What can hang from each mark
Q173: Q618
Q921: Q981
Q495: Q379 Q981
Q618: Q173 Q981
Q150: Q173 Q981
Q981: Q150 Q425 Q921
Q379: Q150 Q495

Each row was made from one small tree. The marks that hang from a mark follow it in brackets, in the order of their numbers. Every link used is in the known rows. Write each row's tree.
Known rows
Q618{Q173 Q981{Q150 Q425}}: [  1.4 -20.1 -23.8 -48.2  20.5  14.7 -28.5  12.9   3.6  -7.3  -0.4  12.7
  -1.2  -1.7  13.7  30.6 -45.6  14.2   3.1 -51.0  -2.7  11.7 -32.4  -3.5
 -18.8  23.8  11.2]
Q150{Q173{Q618} Q981}: [  0.6 -31.6 -20.8  16.9  23.2  30.9  24.4 -20.0  18.7   7.4  -4.2 -21.2
   2.5  -8.9  10.6   7.0  -3.7  20.7 -29.5 -16.6   3.8 -11.8  -2.8 -12.3
  30.5  13.7  28.0]
Q921{Q981{Q150{Q173{Q618}} Q425}}: [ -1.3 -16.2 -15.4 -12.1  16.4  13.7   3.3   0.8   6.1   5.0  -6.7  -4.0
  -5.9 -13.9  20.2  16.6 -45.3  33.2  -9.1 -45.8   6.8   6.7 -18.5 -32.3
  11.8  22.3  16.5]
Q173{Q618{Q981{Q150 Q425 Q921}}}: [-10.1  81.8 -13.0 -32.1  29.2  31.1  17.6   2.3 -26.4 -32.5 -11.1  -4.0
   1.0  -7.5  16.8  23.8 -52.5 -10.8  35.2 -63.2  -4.6   9.0 -11.1 -55.0
  26.0   3.4  29.3]
Q150{Q173{Q618{Q981{Q921}}}}: [ -6.3   3.0 -22.0 -12.3  32.1  12.9  16.8 -18.8   4.1 -16.0  -3.9 -24.9
   3.5   5.4  -1.3  26.7 -13.8   9.1  -5.7 -18.7   9.4  -0.2  -7.3  -9.9
  42.4 -12.8  38.2]
Q173{Q618{Q981{Q425}}}: [ -6.2  51.1 -17.7 -27.5  28.4   7.6  11.5  -0.6 -19.4 -33.3   1.6 -17.0
   1.6 -15.4   1.2  16.0 -26.6   5.8   6.9 -55.3   2.1 -14.9  -8.5 -42.5
  38.8  21.1  25.5]
Q379{Q495}: [ -5.0  89.5 -22.4 -27.3  27.7  -8.5   9.2  -3.0  12.9  -4.4  -0.1 -25.1
   6.1   0.7  -5.3  36.1  29.0   6.8  26.2 -13.9  -2.2  -1.7   4.0   5.3
  39.7  16.7  -0.7]
Q495{Q379 Q981{Q425}}: [ -1.2  -9.2  -2.5 -30.7  24.2  17.3  12.0 -10.0 -39.2 -32.6  -0.6   8.7
   4.1  -1.4 -18.9  57.1 -25.0   7.2  15.7 -26.5  12.8 -11.1  -7.4 -13.3
  28.4  37.2  -1.5]
Q150{Q981}: [ -2.7   8.4 -14.1  -3.5  28.2   5.3  25.6 -21.2  10.0 -11.4   0.0 -10.4
   6.6  11.3  13.8  21.6  25.0   3.3  -0.3 -14.7  -4.0  -8.0  -7.7  -9.8
  13.8  17.7   7.6]
Q981{Q150{Q173}}: [  1.0  -3.8 -37.6 -33.5  22.5  29.0   2.0  -7.5  29.1  21.1 -12.1  -5.2
   4.5  10.8  26.0  17.2   5.5  24.9  -6.5 -18.3  -1.8  19.0 -18.9   2.8
  14.4   8.1  21.5]
Q173{Q618}: [  1.6  79.6 -41.6 -14.8  31.2   4.7  12.9  -7.3  -5.7 -10.1  -6.9 -26.8
   7.5  10.5  -5.0   9.8  10.1   2.7  10.3 -28.4   7.3 -11.7   4.8 -19.5
  59.4  19.9  19.8]
Q981{Q150{Q173} Q425}: [  1.2  -3.7 -29.5 -43.9  19.2  43.7   0.7  -2.8  15.5  23.0  -6.2   4.5
   5.9  -7.7  35.6  14.8 -23.9  33.9   1.4 -49.0  -1.8  19.2 -18.3 -26.1
   2.0  30.7  21.8]
Q379{Q150{Q173} Q495{Q981}}: [  0.4 -17.3  -0.6   0.5   7.3  12.2  21.1  10.6  24.2  27.3  -8.3 -24.0
  -6.4 -12.1 -12.1  48.1  -7.1  12.9  -4.5  23.0  -1.6   9.9  -0.7  17.9
  26.6   2.5   1.5]
Q379{Q495{Q981}}: [ -6.6  66.1   3.1  -5.6  20.3 -22.1   8.4  -3.8  10.0 -16.0  -4.5 -21.4
   1.6  -4.4 -17.3  59.8  14.9   7.2  21.0   1.7   1.9  -4.6   0.7   5.3
  33.6  17.6  -4.1]
Q150{Q173 Q981{Q425}}: [ -0.1 -66.8  -7.9  -8.1  21.3  33.7  20.3 -21.9  15.8  12.4   6.9  -3.6
   7.5 -13.3  27.2  17.7 -10.9  32.7 -22.6 -33.4   1.3  -3.0 -11.1 -22.5
  -2.1  30.9  20.8]
Q981{Q150{Q173{Q618}} Q425 Q921}: [ -0.8  46.3 -27.8 -30.0  25.4  61.9  12.9  -5.7  -8.0  12.8 -14.3  -1.4
   8.8  -4.3  28.9  18.6 -54.8  10.3  28.5 -57.8   4.1  24.2  -2.6 -47.8
  23.7  14.8  33.5]
Q495{Q379 Q981{Q150{Q173} Q921}}: [ -3.7 -30.6  -6.2 -21.6  24.8  39.7  17.3 -16.2 -18.0 -16.6 -18.6  13.2
   1.1  17.8  -7.1  66.5 -31.3  -2.4  21.5   0.4   9.9  18.4 -13.3   8.6
  20.5 -10.0  11.6]
Q173{Q618{Q981}}: [ -6.6  54.2 -25.1 -18.7  30.7  -4.9  13.0  -3.6  -7.9 -33.8  -3.5 -24.9
  -0.4   1.2  -7.2  17.8  -1.9  -0.6   0.7 -29.2   2.0 -15.4  -9.9 -20.0
  47.8   6.2  25.1]
Q150{Q173{Q618} Q981{Q425 Q921}}: [ -2.2 -19.5  -6.9   7.9  26.8  51.5  31.9 -23.5  -7.1   0.8  -1.8 -11.5
   9.7 -13.8  19.6  18.2 -41.2  11.9   3.3 -43.1   6.3  -0.5   4.4 -45.8
  22.4  16.8  32.6]
Q981{Q150{Q173} Q425 Q921}: [ -2.1  18.8 -22.3 -42.4  26.3  51.6  11.7 -12.0   2.6  16.7  -9.8   6.5
  11.6   6.2  36.2  28.8 -35.7  14.8  29.2 -48.5   1.1  31.7 -10.9 -34.0
   4.5  13.7  25.7]
Q618{Q173 Q981}: [  1.6 -24.2 -30.2 -30.4  28.7 -19.0 -23.0  -3.5  11.3 -17.6   6.6  -8.8
   2.0  20.4 -13.4  36.3   1.7   8.2 -10.7 -13.6   6.9  -3.7 -23.0  30.1
   6.7   8.3  10.7]

Which tree is each row?
[ -6.5   2.1 -15.7 -21.0  29.7  24.8  16.8 -15.2  -6.9 -13.1   0.3 -17.9
   4.5  -8.4   5.4  25.0 -36.4  14.1  -0.8 -40.7   9.3  -0.2  -6.5 -31.9
  33.3   3.3  39.1] | Q150{Q173{Q618{Q981{Q425 Q921}}}}
[  2.9  21.5 -34.1 -30.7  18.5  54.7   0.1   5.0   5.2  21.4 -11.6  -3.0
   3.5 -18.5  29.5   4.0 -44.7  29.5   0.6 -59.7   1.0  12.0 -10.9 -39.5
  22.6  31.3  30.4] | Q981{Q150{Q173{Q618}} Q425}
[ -4.3 -13.3 -27.1 -13.6  26.9   7.5   9.3 -12.6  13.5  -9.1  -1.8 -27.1
  -0.4  -4.0  -1.6  16.0  -5.1  22.4 -26.6 -19.2   7.6  -9.2 -12.6  -5.0
  41.4  -0.8  35.9] | Q150{Q173{Q618{Q981}}}
[ -9.5  72.5 -12.9 -27.3  34.0  13.5  19.4  -8.5 -30.2 -38.9  -0.9 -15.4
   5.2  -3.1   0.3  27.4 -35.5  -9.0  29.5 -53.7   4.5  -5.2  -2.3 -48.9
  38.8   9.8  28.5] | Q173{Q618{Q981{Q425 Q921}}}
[  2.0 -30.5 -22.8 -41.4  26.0  -6.5 -27.5   1.2  -2.0 -15.3  11.6  -0.4
   4.1   3.0  -3.8  35.5 -26.1  16.0  -4.7 -41.2   6.4  -3.3 -22.2   2.3
  -4.5  28.8  11.4] | Q618{Q173 Q981{Q425}}
[ -3.7 -41.2  -1.4  -6.1  27.4  40.0  31.1 -31.1   3.8   4.9   3.1  -1.9
  12.5  -1.4  27.1  29.7 -21.4  15.9   3.8 -32.5   3.8   7.7  -3.5 -30.2
  -0.1  16.3  23.5] | Q150{Q173 Q981{Q425 Q921}}
[ -2.7 -13.9 -14.5  17.8  29.6  35.5  34.3 -28.1   6.4  -1.6  -7.7 -19.6
   7.4   3.8  10.5  18.9 -14.1   4.2  -3.4 -17.1   6.4  -1.1   3.6 -18.4
  31.6  -2.5  32.1] | Q150{Q173{Q618} Q981{Q921}}
[  2.4 -70.3 -18.0 -16.7  25.2  63.1  45.7 -12.3 -20.1   3.2  -5.8   1.7
   1.0  12.0  -0.2  28.8 -18.9 -12.3   4.0   7.6   1.0   8.8  -1.3  12.9
  20.7 -13.1   8.3] | Q495{Q379{Q150{Q173 Q981{Q921}}}}
[  2.4  21.0 -42.7 -20.4  21.8  37.6   5.7  -1.0  19.7  19.6 -17.3 -12.3
   1.1   0.2  20.0   6.2 -13.6  21.1  -6.3 -28.7   0.4  11.5 -11.6 -10.5
  34.0   9.2  28.6] | Q981{Q150{Q173{Q618}}}
[ -9.4  27.3 -10.1 -51.1  23.4  15.9   5.0   4.3  -4.9 -24.5  -2.8   7.1
  -1.1 -11.2  27.8  26.1 -25.3   9.8  13.9 -54.5 -11.6   9.6 -28.7 -36.0
  -4.4  16.6  15.9] | Q618{Q981{Q150 Q425}}
[ -1.9   3.9 -17.9 -46.1  26.7  21.5 -20.6   3.9  -9.4 -15.9  -3.3  13.9
   3.4  11.1  13.6  43.3 -54.5  -2.9  28.1 -50.5   0.1  22.6 -25.0 -10.7
 -17.4   7.9  15.4] | Q618{Q173 Q981{Q150 Q425 Q921}}
[ -2.7 -40.9 -10.9 -22.6  17.1   4.7   0.8  -4.3  14.9   8.8  -1.9   3.2
  -3.0  -4.5  26.6  26.2 -28.3  36.5  -9.0 -36.6   4.7  13.4 -25.8 -20.1
  -4.9  20.4   9.5] | Q921{Q981{Q150{Q173} Q425}}
[ -4.3  48.4   8.2 -10.2  17.2  45.0  44.9   7.7 -12.2   5.7  -1.7 -10.1
   1.5 -18.1  14.6  34.5 -29.9 -19.0  43.9 -22.7 -15.2  13.6  10.9 -29.7
   8.1   8.6  -4.2] | Q379{Q150{Q981{Q425 Q921}} Q495}
[ -3.8  15.2  -8.9 -28.0  20.3  -5.2   4.1  -1.4  -1.6  -9.2  -2.6   4.6
  -2.2   2.3  23.1  28.5 -22.2  18.6  14.4 -44.8   0.8  10.8 -21.9 -30.7
  -1.0  27.2  -1.2] | Q921{Q981{Q150 Q425}}
[ -1.4  -8.3 -15.6 -40.9  32.3  -0.6 -16.7  -8.1 -13.9 -22.4   8.4   1.4
   9.0  17.4  -3.9  48.0 -35.9  -0.5  21.1 -40.7   9.7   8.0 -15.8  -3.5
  -2.6  13.2  14.8] | Q618{Q173 Q981{Q425 Q921}}
[  0.3  -1.1  -6.3 -20.3  24.8  29.7  37.3  -6.4 -43.9 -21.2 -13.8   1.9
   1.2  26.7 -26.8  62.0 -21.3 -28.9  34.7  14.5   8.8   9.2   1.7   4.8
  36.6  -7.6  -2.8] | Q495{Q379{Q150} Q981{Q921}}
[  1.4   8.3  -5.2  13.1   6.1  22.7  21.5  16.2  13.6  23.9 -13.1 -31.6
  -9.3 -23.0 -18.0  37.0 -26.1   9.4  -6.0  12.1   0.4   2.5   7.4   4.3
  46.5   3.1   9.4] | Q379{Q150{Q173{Q618}} Q495{Q981}}
[ -6.5  63.4 -18.7 -32.9  23.5  26.0   8.1   9.8 -14.7 -25.9  -7.9  -6.4
  -3.5 -19.9  17.2  12.7 -44.4   4.5  12.9 -62.5  -7.1  -1.2 -17.7 -49.1
  24.5  17.7  25.4] | Q173{Q618{Q981{Q150 Q425}}}
[  4.5 -75.5 -12.5 -16.6  15.2  34.0  25.3  -2.7 -14.6   4.1  -9.3  -1.7
  -4.6   7.0 -22.1  47.7 -16.9   4.8 -14.1  21.7   9.6   1.3  -8.3  23.5
  32.3   3.0   3.2] | Q495{Q379{Q150{Q173}} Q981}
[ -4.3  -5.8   4.0 -16.6  18.8  30.4  11.4 -13.3  -0.4   2.5 -14.4   7.9
   6.6   3.4  19.1  54.8 -42.7  14.5  22.3 -29.2   5.9  25.3 -12.7 -32.3
   1.2  15.5  20.0] | Q495{Q981{Q150{Q173} Q425 Q921}}
[  1.9 -55.8  -6.8 -14.8  21.7  40.0  35.6 -10.7 -26.3  -2.9 -12.4   0.3
  -0.1  20.5 -22.8  59.9 -27.6 -11.3  12.1  21.7  12.3  12.4  -1.7  17.1
  32.7 -14.7   7.0] | Q495{Q379{Q150{Q173}} Q981{Q921}}
[ -4.0 -18.9 -20.5 -22.2  24.6  19.6   6.9  -8.0   2.9  -8.0   3.0 -19.6
   1.3 -18.8   5.5  15.3 -28.6  27.6 -21.5 -41.2   7.4  -9.2 -12.9 -26.1
  33.1  16.7  35.6] | Q150{Q173{Q618{Q981{Q425}}}}
[ -8.7 -26.4 -18.1 -35.4  23.2  14.4   5.6  -5.6  25.1  -8.5  -6.2  -2.9
  -3.4   1.1  22.1  25.9  -3.8  19.8 -15.9 -18.4  -7.4  12.7 -33.3   2.0
   2.3  -6.5  26.2] | Q618{Q981{Q150{Q173}}}
[ -1.8  -3.1 -24.5 -29.8  35.4 -13.6 -14.3 -12.3  -1.4 -25.0   2.9  -7.6
   7.0  33.2 -13.6  48.7  -8.4  -9.0  14.0 -13.2  10.0   7.5 -16.5  22.5
   7.0  -5.4  14.5] | Q618{Q173 Q981{Q921}}
[  3.6 -31.0 -22.0 -23.5  23.5  48.4  40.5  -0.5 -26.6  -7.7  -3.8   2.5
  -2.4   6.8  -3.9  21.4  -6.4 -15.3   6.9  -0.3  -5.1  -3.8  -4.9   8.1
  24.2   3.4  -4.2] | Q495{Q379{Q150{Q981}}}
[ -1.2 -28.2  -2.3 -18.2  12.5  23.3   0.8  -4.6  11.3   9.6 -10.6   6.1
   1.7  -8.7  18.9  43.3 -33.5  32.0  -3.6 -29.4   2.8  13.5 -20.3 -25.4
   0.5  32.4  16.8] | Q495{Q981{Q150{Q173} Q425}}
[-11.1  -2.2  -5.1 -44.3  26.6  34.4  13.3  -9.6  -0.3 -14.4  -5.0   6.2
   2.9  -3.8  31.0  36.6 -43.3   9.3  17.7 -46.0  -4.6  23.9 -24.8 -29.9
  -6.4  -3.6  29.6] | Q618{Q981{Q150{Q173} Q425 Q921}}
[  1.6 -22.4 -29.4 -15.7  17.6  29.9  23.4   6.9   9.1  13.9  -6.1 -25.3
  -6.3  -3.3   1.6   6.8 -19.2   7.4 -23.9  -5.3  -0.7   2.4  -9.2  -3.4
  36.9  -8.0  27.6] | Q379{Q150{Q173{Q618{Q981}}}}
[ -3.8  84.7 -21.5 -47.9  29.7  40.0  14.4  -6.1 -16.9  -4.2 -10.3   8.4
  12.9  13.4  32.3  30.4 -29.0  -4.2  54.7 -56.3  -3.2  27.9  -6.8 -46.4
   9.0  19.1  15.1] | Q981{Q150 Q425 Q921}
[ -1.4  41.1   7.8 -13.6   8.1  12.6  21.0  19.4  -6.9   9.0  -5.2 -14.0
  -3.7 -21.3  -7.1  48.5 -26.9  -0.3  25.2 -10.0  -6.0   6.5   4.7 -18.2
  22.0  25.4  -8.7] | Q379{Q150 Q495{Q981{Q425}}}
[ -4.3  10.8   3.1 -30.1  30.7  22.6  19.8 -19.2 -52.2 -39.4  -3.6  10.7
   9.4  12.2 -19.5  70.7 -33.1  -8.7  41.0 -25.7  15.7  -0.3  -0.1 -21.1
  29.3  20.2   2.0] | Q495{Q379 Q981{Q425 Q921}}
[  4.6 -69.5 -19.5  -1.2  15.2  40.1  36.6  -6.6  22.5  31.4  -3.8 -12.3
  -0.4   3.4  19.1   9.6   1.8   9.6 -24.5   6.7  -6.5   7.5  -8.8   5.1
   7.2   1.1  13.3] | Q379{Q150{Q173 Q981}}
[ -3.0 -35.9 -18.0 -13.3  20.1  -8.2   3.4 -10.3  27.6   6.3  -7.4  -5.4
  -5.0  12.0  17.4  28.1   0.1  28.5 -15.3  -9.3   5.0  13.0 -26.4   7.5
   5.1   0.9   8.2] | Q921{Q981{Q150{Q173}}}
[ -5.4  22.5  -0.5 -12.9  31.6  26.9  33.2 -25.5 -16.5 -18.3   2.0   0.2
  13.8   6.4  22.3  32.0 -12.7  -5.8  33.2 -42.2  -1.0   3.4  -0.8 -43.3
   4.3  21.0  11.5] | Q150{Q981{Q425 Q921}}
[ -2.9  -6.5   0.6   4.6  16.0  44.8  45.8  -2.5  17.6  25.5  -5.7 -19.3
  -0.9  -8.8  10.4  33.3 -12.1  -7.1  12.8  11.0 -10.6  18.1   6.2   5.3
  12.8 -15.3   5.7] | Q379{Q150{Q173 Q981{Q921}} Q495}
[  2.2 -55.4  -7.5  -9.1  18.3  59.0  42.9 -10.2  -0.8  27.1  -2.2  -3.4
   5.4  -1.0  27.0  19.0 -32.0   1.4   4.5 -17.5  -4.0  17.1  -2.0 -26.1
  -0.9   6.5  16.8] | Q379{Q150{Q173 Q981{Q425 Q921}}}
[ -4.9  17.0  -4.4 -19.7  33.6   8.6  23.7 -23.5 -39.4 -41.7  -8.9   2.3
   7.4  27.6 -28.9  71.8  -7.2 -16.6  35.3   2.2  15.9  -0.6  -0.6   3.8
  39.5   1.2   1.6] | Q495{Q379 Q981{Q921}}
[  2.0 -53.2 -13.5  -0.1  21.0  45.8  46.3 -15.9  10.1  24.0  -6.4 -11.3
   3.9  15.9  18.9  20.4  -6.9  -5.4  -1.2   8.0  -4.2  17.0  -1.9  -2.0
   9.3 -10.3  16.5] | Q379{Q150{Q173 Q981{Q921}}}
[ -4.1 -42.8  -8.9   2.6  30.2  23.8  33.5 -36.4  16.8   1.9  -1.9 -11.2
  10.6  16.0  17.9  31.9   7.4   8.6  -2.2  -4.6   3.5   7.4  -4.2  -3.2
  10.3  -3.8  24.4] | Q150{Q173 Q981{Q921}}
[  3.5  33.6 -30.2  -9.5  13.4  37.2  21.4  16.9  16.5  34.0  -8.4 -35.2
  -4.5 -18.8  -5.7  13.3 -14.9   9.6  -0.6  -1.4  -3.1   5.5  10.5   5.6
  51.2   1.7  13.2] | Q379{Q150{Q173{Q618}} Q495}
[ -1.3  24.1   2.4 -12.0  11.5  40.8  36.5  15.2  -1.3  14.2   1.0 -10.9
  -3.1 -29.7  14.6  22.5 -22.1  -5.1  22.0 -23.8 -17.5   3.8   3.4 -24.2
   7.3  22.7  -6.8] | Q379{Q150{Q981{Q425}} Q495}
[-11.4  -2.5 -12.2 -35.0  28.9  19.6  16.9 -14.5  13.6 -15.6 -10.0  -2.3
   1.2  13.9  22.3  38.2 -14.5   0.7   9.7 -18.2  -5.0  23.6 -25.3  -4.5
   4.7 -23.5  29.4] | Q618{Q981{Q150{Q173} Q921}}
[  2.5   8.2 -24.5 -21.2  14.2  26.5  21.4  11.5  26.2  37.0  -2.7 -27.1
  -2.0  -8.6   0.6  22.7   5.5  12.1  -0.7   8.7  -5.5  13.1   2.4  20.0
  31.0   1.3   4.9] | Q379{Q150{Q173} Q495}
[ -6.5  60.9   9.9 -13.2  17.6  -8.7   5.5   0.2  -1.1 -12.4   0.5 -13.9
   3.0 -19.1  -9.5  59.7 -10.1  14.2  26.7 -23.5   1.4  -4.2   1.7 -19.2
  25.0  35.9  -3.6] | Q379{Q495{Q981{Q425}}}
[  5.0 -87.3 -23.3 -18.7  20.2  59.4  37.6  -5.9  -9.7   9.9  -2.7   0.5
  -3.0   1.5  -0.4  19.7 -11.9   0.6 -16.6   6.4  -0.7  -0.9  -6.8  18.8
  20.3   0.0   4.7] | Q495{Q379{Q150{Q173 Q981}}}
[ -9.8  84.0 -19.9 -22.9  31.7  19.7  19.0  -3.1 -14.1 -34.9 -15.9 -11.7
  -0.6   7.0   8.9  25.1 -27.1 -17.9  31.1 -37.8  -4.3   8.7 -12.3 -32.0
  35.6 -15.6  28.7] | Q173{Q618{Q981{Q150 Q921}}}
[ -2.3  20.9 -30.6 -31.8  29.4  36.0  17.1 -17.2  15.5  12.9 -15.8  -3.5
   9.6  24.8  26.2  30.1  -4.4   6.3  22.0 -16.9   1.1  31.0 -10.9  -4.8
  15.4  -8.4  25.5] | Q981{Q150{Q173} Q921}
[ -5.9  49.3   4.4 -22.2  21.8  20.2  14.5  -9.0 -17.9 -15.7 -14.8   9.9
   8.0   9.9  15.6  56.5 -38.0  -2.9  45.1 -36.2   1.8  21.2 -10.1 -42.5
   5.5  19.6  10.0] | Q495{Q981{Q150 Q425 Q921}}
[  1.5 -48.7 -31.1 -31.3  23.0  49.3  26.3   6.5 -21.4  -6.4  -4.9 -10.2
  -8.9  -5.6 -15.5  17.7 -29.5  -0.9 -16.8  -4.0   3.3  -5.3  -9.1  12.6
  44.9  -9.9  18.6] | Q495{Q379{Q150{Q173{Q618{Q981}}}}}
